Each row comes from the steps of one path. Every step used is in the known rows, and no mark comes twice. Write the path behind each row, first mark first.
Known rows:
begap-kopen: [  1  12   9  30 -18  21 -27  10  34  18  -6   8  -2  24  38   7   6 -30
  10 -24  20 -10  39  27  27 -19  -6 -30 -26   6  32   4   4]
nofud-gisu: [ -3  21 -33   7   3  33   1 -19  -6 -18 -27   0  11  19  52  18  -4 -12
  25  -5 -16   8  14 -14 -16 -13  12 -21   1   3  17 -34   5]
dadad-begap-kopen-nofud-gisu: [ 43  -8 -15  -2  21  -1   1  -7 -27 -39   4  24  28 -20  25  17 -33 -38
 -14 -16  25 -26  67   2   2 -36   8  21 -52   4  24  19   5]
lunupil-nofud-gisu: [  2  10  -6 -12  -6  45  11 -11 -18 -30 -11  11  14  46  25  14  10  17
  30 -15 -20  15 -15 -15 -15 -36   5 -35  -4  16  -3  11 -10]
rotirev-lunupil-nofud-kepo: [-30  18  32   4 -33  46  17  19 -28  32   4  23   4  54 -16  20  10  45
  12  -7  -5  25 -65 -36 -19  36   8 -30  27  -9  -9 -41 -23]
rotirev-gisu: [  2  17 -21  19  -1   6 -15  -2  18   7  35  15  20  30   0  20   4 -40
  34  13   3  16   2  -7   0   3 -28 -28   4   5  -1  -5 -14]
gisu-nofud-deroz-begap-kopen-rotirev: [  3 -30  -3 -12  17 -53  16  -1  19 -25 -10  -5  -7 -46 -40 -32 -23  -5
 -38  13  -3 -22   6  24  31  14  32  56   3 -15  -3  37  10]
kopen-rotirev-lunupil-nofud: [-12  26  22  10 -46  37  16  14 -11   0  -1  33  -1  11 -18  11  10  64
  -8 -17   9  30 -35 -57  -5   5  23   3  20  -3 -10 -12 -20]
deroz-begap-kopen-nofud-kepo: [ 22 -29 -17 -26  -2  -5   1  56  15  -1  12  16  42  14 -50   0 -20   9
  -4  37  15 -28  19  17  -7  31  27  34 -23  10  22  14  20]
deroz-nofud: [-29  27  18  -2  -1  48 -35   6  15  -6   4   3 -12  -1  65  23  33  18
   8   1  14  30   6   3 -12  -5   3 -10  -2  11  27 -82  13]
kopen-nofud-deroz: [  6  20 -17 -15  21  11 -20   3 -20 -11 -44 -32 -25 -12   1  16   6   7
  28 -10  10   9  -8  13 -21 -10 -27  11   5 -31  -9 -24  -2]
deroz-begap-dadad: [ 11 -14  -6   1 -36 -20   7  -8   8  20 -24 -19  -2   8  38 -11  14  12
  39  12  -4 -22  12 -32 -29  24 -22   8 -14   2   6 -10  20]
lunupil-nofud-deroz-begap: [-10 -34   7 -24  -7  -8  11   3 -39  11 -33 -22 -10  36 -29  -8  31  46
  17 -18 -38   2 -43  10  -6 -14 -22 -23   9   9 -52  61 -30]
gisu-nofud-kepo: [-36  18  -9  15   7   2 -11  13  26  18   6  37  -1  -1   2  -1 -14  -3
  15  35  -3  17 -26 -23  -5  50  10  18  23 -30  21 -58  11]
rotirev-lunupil: [-26  39  -4  31 -18  33  -8 -17  -5  46 -13  11 -11  10  42  13   5  12
  -6 -17  19  16 -13 -44  -5  14  -3 -23   7 -15   4 -53 -13]
toda-begap: [-26  25   6  26 -17  11 -27  10   7  39 -12  45   7  16  48 -13  25   3
  23  22 -28   4   5  -8   6   9 -14 -71   3 -21  10 -35 -15]
fisiv-nofud-deroz: [  1  27 -17  14  -1 -10 -23 -25  -2  -5 -11 -39 -30   1  10  22  16 -19
  23 -25  -8   4   4  30   0 -34 -58 -11   5 -25 -12 -21 -13]
fisiv-rotirev-gisu: [  7  15  -2  46   9   5 -21  -2  10   3  43  -2  10  16   0  17   8 -31
  19 -25  12   7  12 -17 -22 -20 -24  -1  35  13 -11 -14  35]
rotirev-lunupil-nofud: [-18  31  23  15 -29  45  -2   5 -19  35  -2  14  -8  41  13  10  17  38
  -1 -24  11  25 -36 -33  -3  -7 -10 -36   3  -3 -20  -6 -32]
nofud-kepo: [-32  13  -3  15 -21  23  -8  21  10  22 -14  12   9  29   7  20   8  14
  37   9 -24  14 -17 -13 -14  43   7 -15  18 -12  18 -65  10]
dadad-begap-kopen-rotirev: [  9 -17  20  36 -36 -22  -8   6   7 -14   7  37   6 -38   6   5  -7 -11
 -10 -32   4 -13  55 -17  33   5  11  18 -33   4  23  14   7]
deroz-begap-kopen-rotirev-gisu: [ 33 -33 -17  -2 -13 -32  18  27  37 -29  47  27  49   2 -56  -7 -23 -31
 -14  35   2 -16  40   4  22  15  27  19 -11  32   8  64   6]
kopen-rotirev-gisu-nofud: [  9  19 -30  14  14 -20   3   3  41 -29  51  50  23 -36 -31  -3 -28 -37
  -1  45  15  23  -1 -33   7  21   9  43  25 -17   8  -7   1]
kopen-nofud: [  8  29 -23   1   4  25 -30  22   9   3 -15  13   3  -6  15  21   1   6
  23   7  30   8  11 -21 -21 -13 -14  19 -16 -17  17 -23   4]
rotirev-gisu-nofud-deroz-begap: [  7 -20 -38 -12  47 -54   9 -20 -13   7  26  -8   8 -11 -39 -21 -19 -40
  -2  39 -10   0 -26  10   1  21 -25  16  27 -17 -40  38 -28]
rotirev-lunupil-nofud-deroz-begap: [ -8 -15  11 -19 -14   3  26  -9 -61  34 -33 -27 -23  32 -32 -10  18  58
 -14 -21 -18   6 -64 -14 -12   1  -6 -24  17   1 -55  34 -39]
rotirev-gisu-nofud: [  4  25 -31  24  28 -13 -15  -8  33  10  51  33  16   3  -2  -4 -19 -59
  12  38  21  19  -4 -11   8   3 -25   5  11 -19  -5  -8 -19]
toda-begap-deroz: [-22  18  23  24  -1  16 -35  -1  33  67  11  26  -2  -3  42 -26  10  -7
  -1  21 -22  -4   3   0   2  -1 -26 -80 -16  12  21 -10   2]

Which path is each row?
[ -8  -4  27  -8  37  31  -9 -42 -18 -14  38   1  -5 -48  71  11   0  -8
 -35 -17  -6  12  27  -9 -32 -19   8  -8 -35  65  26 -45  28] => dadad-begap-deroz-nofud-gisu
[-23  18  37   1  19  56 -37   0  38  23  34 -17 -21 -18  58   5  22   6
 -20  -1  20  25   8  15 -26 -14  -7 -15 -21  52  39 -55  34] => begap-deroz-nofud
[-12  27  37  40 -23  41  -9   3 -26  34  11   3 -15  31  11  11  24  48
 -15 -65  26  14 -33 -45 -25 -33  -8  -9  34   3 -29 -15  13] => fisiv-rotirev-lunupil-nofud
[ 32 -20  -8 -39   3 -32  13  -7 -33 -21 -47 -61 -21 -20   2  -4   2  18
  40  10   7 -26  -4  -3 -45  13 -30  41  -8 -21 -12  -6  17] => kopen-nofud-deroz-begap-dadad
[-10  19  18 -20  43  63 -10 -29  15 -17  28 -21  -9 -17  67  12   1  -2
 -24  -1   4  18  16  13 -39 -27  21 -21 -14  64  48 -69  46] => begap-deroz-nofud-gisu
[  6 -14  19  45 -24 -13 -24  -6   2  24   1  29   3  -7  36   8   2 -37
  -5 -39   8 -17  51   8  33 -15 -17 -17 -45   8  15  21 -15] => dadad-begap-kopen
[  4 -20  -2 -17 -19 -37  18 -31 -25   6 -56 -66 -34   0  25 -11  20  15
  47  -8 -25 -27 -10  -2 -26  20 -28  -3   4 -11 -16  -9  13] => nofud-deroz-begap-dadad
[ 30 -29 -27  -2  15 -52  16  20  48 -19  73  44  48 -24 -61 -29 -42 -48
 -34  59  24 -15  25  -2  32  16  28  57  -6  15   9  62   9] => deroz-begap-kopen-rotirev-gisu-nofud
[ 28 -24  -7 -11 -15 -49  13   3  12 -33   0 -25  -6 -24 -50  -3 -12  -9
 -18  -5  -7 -29  33  42  22 -18  -7  36 -11   7  -7  43  12] => fisiv-nofud-deroz-begap-kopen-rotirev
[ 11 -24  27 -12 -38   6  30  33  -1   6  13  26  23  16 -46 -12  -8  48
 -51  -5  15 -10  -9 -27  15   2  40  19 -10  26  -8  65 -16] => deroz-begap-kopen-rotirev-lunupil-nofud
[  4 -26  -7  -7  29 -43  -1  -7   7  13  -8 -11 -15 -20 -10 -34 -13 -28
 -29   5   2 -25   3  41  30  -3   0  16  -9 -13 -11  42  -5] => gisu-nofud-deroz-begap-kopen
[-16 -17 -27  -9  29 -38  -4 -16  -8  23 -27  -9 -23 -29  -5 -27   0  -1
 -10  16 -13  -3 -31   3   1  15  -7  28  18 -27 -23  10 -10] => gisu-nofud-deroz-begap
[-16  25  -8 -20  19  59  -6 -16  -8 -47   3  -3   5   3  69  29  16  10
   4   3   1  27  15   2 -32 -12  32  -9  -1  25  34 -90  24] => deroz-nofud-gisu
[  0 -37   4  -6   0 -21   1  -2  -7  14 -32 -40 -10  14  -8 -14   7  -9
  -5 -17 -17 -28  14  47  21  -5  -8 -18 -14   8  -8  38  -3] => nofud-deroz-begap-kopen
[ 22  10   7 -15  24  11 -16  11  -4 -17 -27 -38 -14  -4   0  11  -4 -24
  12 -23  23 -14  20  57   5 -32 -17   0 -26 -20   7   6   4] => begap-kopen-nofud-deroz
[ 21   1   4  -4  32 -40  13 -10  22 -47  43  -2   1 -31 -47 -12 -32 -63
 -11  16   7   1   8  41  37   5   6  26  15 -17   0  24   1] => begap-kopen-rotirev-gisu-nofud-deroz
[-26  22 -11   9  26 -12 -16 -25  -3   5 -22 -18 -39 -23  22  -8   4 -17
  11  -9  -3  12 -24  12  10   3 -20   8  18 -44  -9 -29  -9] => gisu-nofud-deroz
[  7 -22 -36 -21  31 -61  26 -10  -3 -35  22   5  10 -44 -67 -22 -26 -13
 -15  48 -17   5 -28 -13   2  34  11  55  40 -15 -31  36  -3] => kopen-rotirev-gisu-nofud-deroz-begap
[ -2  30   0  -8  -8  56  28 -20 -44  -2  -8   9   4  42  22  15  -3  24
  -4 -22  -1  18 -31 -36 -21 -18  16 -38   9   7 -10 -12 -22] => rotirev-lunupil-nofud-gisu
[ 26 -41  -5 -21   1 -46  29   4   0 -33  18 -23  20  -5 -73  -8 -18 -26
  -6  15 -22 -18  15  34  16  11  13  11  10  20 -16  67   4] => nofud-deroz-begap-kopen-rotirev-gisu
[  1 -18  18 -14 -17 -22  35  -7 -22   4 -20 -29 -16 -24 -31 -10  -7  25
 -47 -16  -3 -19  -1   1  12  26  42  15  10   1  -7  15  -2] => nofud-deroz-begap-kopen-rotirev-lunupil
[ -2  13  32  14 -30  -3  -8  28  36  -9   2  48  17 -10  12 -18   5  -7
  -6  19 -17 -14  39  16  39  12  24 -42 -12 -11  34  -9   4] => toda-begap-kopen-rotirev
[  2   9  52 -11 -27  20  29  -2 -24 -20 -12 -22 -24  13 -34   2   7  32
 -22 -43   2   6 -31  16  22 -10  22 -15  10  -4 -15  26 -19] => begap-kopen-rotirev-lunupil-nofud-deroz
[ 16 -48  26 -30 -20 -19  29  24  -8 -33 -21 -16   6  14 -56 -15   7  40
  -9 -16 -26 -12 -13  29  21 -13  17  15  -5  26 -29  91  -2] => lunupil-nofud-deroz-begap-kopen-rotirev
[ 13 -15 -31 -34  23 -17  -5  11 -28   2 -41 -27 -10 -14 -27   0   3  26
   8  12  -3 -10 -13   5 -27  -6 -10  30   0 -14 -23  19  -5] => kopen-nofud-deroz-begap
